What can hang from each mark
k720: k414 k738 k922
k47: k415 k486
k922: k251 k486 k720
k477: k415 k738
k415: k477
k414: k720 k761
k486: k922
k251: k493
k738: k477 k720
k493: k251

Every row comes from one small tree of marks. Brackets hold a mark, then the marks that hang from it, in the order of their numbers. Every link used is in the known rows. Which tree was each row made from?
In the rows, 128 means zero.
Known rows
{k415 {k477 {k738 {k720 k922}}}}: [182 157 146 135 169 117 122  91 186  80 134 151  96 114 134  90 163  91
 157 149 100 156 153 170 119 123 106 142 126 175 109 135 106  75]
{k738 k720}: [156 137 136 106 148 134 136 129 158 129 133 146 124  97 121 123 112 112
 130 139 117 179 136 139 123 117 114 129 151 155 123 133 138 123]
{k47 {k415 {k477 k738}} k486}: [145 165 140 174 134 110 120 106 148 105 151 132 129 163 175  87 172 105
 152 153 117 138 152 171 127 137 106 148 152 117 145 121 117 123]
{k47 k415 {k486 {k922 k251 k720}}}: [188  94 152 201 141 131 137 113 123  96 174 124 179  96 172 121 198 113
  98 143 130  93 161 134  94 164  76 177 206 119  91  87  81 214]
{k738 {k477 k415} {k720 k922}}: [180 140 140 109 147 134 130 113 179  94 104 153  89  72 121 116 168 153
 188 151 125 201 173 153 133 130 131 163 143 192 168 156 150 108]
{k47 k415 {k486 {k922 k251}}}: [142 117 146 195 151 119 124 109 118 115 172 122 158 125 172 147 202 111
 101 130 138 109 147 129 125 139  87 147 189 123 102 109 107 205]
{k720 k414 {k922 k486}}: [111 137 158 150 185 159 144 141 104 109 114 105 146 131 147 146 139 142
 145 112 115 107 175 150  81 120 101 142 127 156 105 120 107 154]
{k477 k415 {k738 {k720 {k922 k486}}}}: [174 132 166 112 165  97 160 114 116  95 143 145 103  73 193  93 198 122
 207  99  90 131 172 242  74  92 120 156 154 213 121 169 136 127]
{k922 k720}: [172 113 137 129 123 142 141 133 127 114 122 131 145  95 127  96 125 130
 120 140 121 108 139 132  99 149 120 159 146 128 115 107 109 139]
{k414 k761}: [134 129 136 108  97 137 111 147 161 111 115 126 100 137 142 125 108 112
 136 133 154 124 140 129 115 119 143 140 131 127 102 101 134 115]
{k922 k486 {k720 k414 {k738 k477}}}: [196 123 134 142 144 175 133 158 115 154  91  84 123 110 134 103 104 154
 150 154 126 109 197 134  65 145  95 170 144 143 105  86 121 155]
{k922 {k251 k493} k720}: [164  67 170 158 137 146 137 126  89  97 121 169 134  60 134  89 146  99
 108 145 118 114 144 139 112 144 120 157 152 103 102 116  61 163]
{k486 {k922 k251 {k720 k414}}}: [190  83 135 164 146 135 130 120  92 146 133 109 157  78 133 127 155 114
  97 121 140 104 166 121  79 147 108 175 167 149  59  76  71 193]
{k47 k415 {k486 {k922 k720}}}: [157 126 144 192 137 127 147 125 147  98 155 118 196 120 168 125 173 124
 117 152 142  96 150 145  86 159 105 181 194 132  95 103 114 191]
{k477 k415 {k738 {k720 k922}}}: [165 142 138 105 139  92 141  98 147  99 127 174  81  71 154  82 190 121
 201 120 119 156 157 228  95  98 153 160 156 201 143 171 132  86]
{k486 {k922 k251 {k720 k738}}}: [207  82 120 177 140 119 123  98 112 125 151 121 147  93 143 123 168 109
  99 134 139  59 155 128  66 153  97 152 162 145  58  90  78 178]
{k720 k414 k738}: [120 145 102 134 143 153 117 135 120 177 101 114 115 145 129 120  95 137
 148 131 161 121 170 126  83 111 132 124 130 130 117 110 124 106]
{k720 {k414 k761} {k738 k477} k922}: [149 174 111 137 108 176  92 140 196 112  66 111  58 154 114 120 106 139
 173 171 195 131 186 106  82 124 145 156 133 136 118  83 121  75]
{k486 k922}: [122 115 130 147 138 102 123 115 126 133 140 111 156 133 140 160 162 115
 117 121 138 107 124 127 119 128 137 136 126 149  77 126 135 158]
{k414 {k720 {k738 k477} k922}}: [131 162 105 154 144 182  96 113 199 102 125 132  75 136 112 134 112 140
 169 182 154 147 166 112 108 130 121 142 122 139 136 103 111  66]
{k415 {k477 k738}}: [159 137 133 138 124  98 113 100 132 120 135 130 110 138 147  97 154  97
 145 134 103 126 136 154 131 129 127 135 101 131 114 122 116  98]
{k738 {k477 k415} {k720 k414 k922}}: [170 154 130 103 154 148 130 119 167 129  89 144  84  77 114 116 143 155
 196 150 139 223 196 147 113 121 142 179 147 196 167 139 145 108]
{k251 k493}: [ 93 115 149 134 138 134 131 135 108 117 108 159 127 120 132 130 128 106
 135 137 132 139 123 144 136 115 155 119 123 108 117 153 111 126]
{k486 {k922 k720}}: [170  99 134 151 134 115 145 115 133 115 141 115 175 102 136 133 156 116
 110 131 132  87 132 133  93 153 124 165 145 152  67 107 113 171]
{k493 k251}: [101 136  91 124 136 113 138 134 149 152 137 122 133 126 148 123 129 147
 101 111 130 142 174 154 120 150 143 120 147 146 148 128 138 134]
{k477 k415 k738}: [151 122 122 109  94  75 128 109  93 137 127 148  90 101 168  83 176 131
 191 107 129 124 138 209 107 103 179 147 138 163 154 156 139 105]
{k47 k486}: [122 164 141 145 141 141 128 126 120 124 127 136 119 145 155 123 119 148
 125 127 121 133 127 133 126 142 111 142 166 111 127 132 119 121]
{k415 k477}: [147 123 135 136 149 128 117 109 140 122 131 125 140 143 129 130 129 116
 122 139 105 142 146 107 146 147 102 124  97 126 119 110 118 127]

Write each row's tree
[144 129  92 119 111 144  97 112 146 158 124 140  64 108 142 116 115 151
 212 159 145 173 181 145 111 124 146 148 121 161 161 117 143  90] => {k414 {k720 {k738 {k477 k415}}}}
[123  74 156 174 150 107 114 113  82 118 141 150 141  98 150 158 184  81
 108 118 131 116 127 130 136 120 133 125 138 120  67 135  79 179] => {k486 {k922 {k251 k493}}}
[106 152 132 131 129 176 104 130 194  69 141 142  87 135 143 138 101 106
 159 151 165 141 148 136  88 115 134 151 124 143 101  82 103  83] => {k414 {k720 k922} k761}
[169 116 136 141 161 170 148 156  87 152 111  94 151 115 157 106 100 141
 141 126 123  78 196 156  39 129  91 152 144 148  86  94 106 165] => {k922 k486 {k720 k414 k738}}
[161 137 108 143 127 128 106  99 155 108  92 140  85 119 130 117 175 174
 200 150 155 127 176 143 107 135 148 146 124 161 168 142 142  90] => {k720 {k738 {k477 k415}} k922}
[126 148 146 147 150 179 120 151 135 101  99  99 103 158 169 139 104 132
 166 125 163  78 193 150  38 103 106 140 131 157  69  87 115 126] => {k720 {k414 k761} k738 {k922 k486}}
[151 130 129 154 114  98 112 104 160 115 146 130 136 138 149  89 179  82
 159 150 124 135 151 161 133 124 125 137 117 135 147 120 126 129] => {k47 {k415 {k477 k738}}}
[151  76 161 158 149 156 137 137  80 127 107 156 131  67 132  91 121 101
 116 137 131 135 169 136  93 130 127 163 161 106  98 104  51 168] => {k922 {k251 k493} {k720 k414}}
[174 158 130  81 111 169 116 167 200 147  89 127  68 110 107 122  76 115
 151 170 161 220 182 114 120 110 140 167 158 156 118  90 149 105] => {k738 k477 {k720 {k414 k761}}}
[163 125 133 113 102 167 131 161 151 128  94 119 117 108 137  97  81 120
 133 147 166 127 173 133  64 128 143 182 154 133  88  72 107 127] => {k922 {k720 {k414 k761}}}
[167 121  99 123 102 124 110 115 135 151  97 133  82 114 135 106 146 164
 194 146 146 139 170 142 121 133 150 141 126 150 169 138 160 108] => {k720 {k738 {k477 k415}}}
[165 137  98 100  79 144  96 148 144 167  68 122  54 132 141 107 104 155
 210 148 190 157 202 137  89 107 176 163 138 156 139 100 157  98] => {k720 {k414 k761} {k738 {k477 k415}}}
[159 102 171 164 177 149 133 116  89  75 153 122 136 103 154 141 184 128
 121 109  90  87 163 144 102 133  65 132 138 145 104 115  83 182] => {k720 {k922 k251 k486}}
[148 149 103 141 135 144 109 119 138 137  76 128  80 123 125 114 146 177
 207 147 167 145 199 136  94 124 156 153 128 168 168 127 137  92] => {k720 k414 {k738 {k477 k415}} k922}
[139 151 143 189 143  89 115  96 151 117 163 119 153 168 190 121 209  94
 145 144 128 118 150 167 119 140 112 157 153 135  93 113 124 152] => {k47 {k415 {k477 k738}} {k486 k922}}
[149 138 124 154 133 169 100 131 148 105 101 127  70 133 134 114 118 112
 144 141 185 101 189 122  63 112 117 141 154 132  94  73  75 103] => {k720 {k414 k761} k738 {k922 k251}}
[104 133 157 149 185 169 131 123 135  82 163 120 131 121 163 158 131 125
 155 124 100 120 161 156  89 120  85 140 112 164  96 113 101 139] => {k414 {k720 {k922 k486}}}
[184 123 162 111 172 143 145 123 144  91 119 137 108  74 150 128 177 161
 195 130  93 172 193 162 120 123 101 163 143 205 144 155 156 149] => {k738 {k477 k415} {k720 {k922 k486}}}
[172 141 123  68  95 105 127 148 139 155 104 154  54  81 170  73 116  96
 212 118 162 189 182 220  72  73 186 175 167 193 118 126 151  93] => {k477 k415 {k738 {k720 {k414 k761}}}}
[154 137  91 118 118 131 108 135 117 183  81 122  81 122 129 108 123 172
 194 144 162 161 196 136 105 121 163 153 136 153 161 122 153 108] => {k720 k414 {k738 {k477 k415}}}
[151 158  97 139 122 153 102 140 144 177  85 105  90 143 104 119 104 149
 157 159 164 155 174 107 112 118 140 139 137 131 142 109 139 102] => {k720 k414 {k738 k477}}
[162 166 139 126 147 115 139 110 171  88 130 161  90  95 133  95 165  96
 157 139 118 145 137 191 100 100 134 143 156 172 123 149 115  84] => {k477 {k738 {k720 k922}}}
[185 151 142 114 153 108 124 106 164 123 140 145 101 110 140  90 141  85
 147 143  97 173 148 165 133 117 117 136 125 159 109 129 125  98] => {k415 {k477 {k738 k720}}}
[112 153 113 140 130 178  94 121 203  79 132 137  76 147 150 133  85 108
 171 159 175 117 161 140  66 105 133 136 122 146  94  76 101  66] => {k414 {k720 k738 k922} k761}
[168 117 155 196 161 136 134 105 158  92 160 115 206 143 173 129 177 116
 113 157 121 111 168 127 104 181  76 172 158 126  83  87 111 189] => {k47 {k415 k477} {k486 {k922 k720}}}
[165  57 164 178 144 122 132 116  91 102 136 151 163  67 145 126 180  82
  95 132 130  91 141 141 103 142 123 155 154 124  52 117  63 196] => {k486 {k922 {k251 k493} k720}}
[161  83 165 135 113 169 128 158 108 113  92 149 106  74 145  91 100  83
 118 149 165 133 172 140  78 118 142 171 161 101  73  79  57 157] => {k922 {k251 k493} {k720 {k414 k761}}}
[175 138 122  88 133 133 125 137 139 167  95 139  86  74 116 115 121 154
 192 145 129 238 191 142 126 113 150 167 153 188 166 138 159 122] => {k738 {k477 k415} {k720 k414}}
[213 105 106 126  99 129 130 120 131 138  97 135 101  85 134  81 144 170
 185 154 141 121 184 143  93 153 143 173 144 154 162 123 139 122] => {k922 {k720 {k738 {k477 k415}}}}
[118 137 103 117 103 173  93 135 178 127 133 134  76 143 150 124  63 106
 160 156 175 131 157 139  79 104 133 132 129 136  86  77 116  75] => {k414 {k720 k738} k761}
[123  93 174 189 187 158 127 120  76  76 126 146 122 106 164 138 175 101
 142 121 113  67 174 160  86 113  91 109 130 119  86 137  65 157] => {k720 k738 {k922 {k251 k493} k486}}
[170 172 136 132 175 132 122 102 177 114 114 144 104 116 130  97 140  93
 162 150 114 181 178 166  98 107 116 152 128 178 112 123 101  80] => {k415 {k477 {k738 {k720 k414 k922}}}}
[209 136 154 146 170 116 114  81 160  78 151 159  91  84 133  83 185  80
 131 144  88 154 164 160 126 131  81 139 135 164 113 117  72 105] => {k415 {k477 {k738 {k720 {k922 k251}}}}}
[173 143 114 170 148 169  97 110 147 130  90 120  71 121 102 115 148 146
 139 162 162 138 191  98 102 130 112 144 147 136 138  94  79 114] => {k720 k414 {k738 k477} {k922 k251}}
[171 138 146 118 151 172 117 132 169  96 115 144  77  91 124 115 115  98
 132 136 156 174 183 131  88 106 104 157 174 162  90  79  80 128] => {k738 {k720 {k414 k761} {k922 k251}}}
[154  69 158 168 157 141 133 132  81 135 120 144 160  70 146 126 161  87
 104 125 143 120 163 138  85 130 134 167 157 127  47 104  56 192] => {k486 {k922 {k251 k493} {k720 k414}}}
[117  88 195 174 191 154 134 125  74  63 136 149 136  90 162 139 187 105
 129 110  99  92 157 159 115 117  88 123 129 123  95 143  66 182] => {k720 {k922 {k251 k493} k486}}
[162 179 129 123 163 167 123 132 192 122  93 135  96 100  91 126 122 136
 148 168 136 211 179 109 117 123 119 161 150 170 144 117 128 102] => {k738 k477 {k720 k414 k922}}
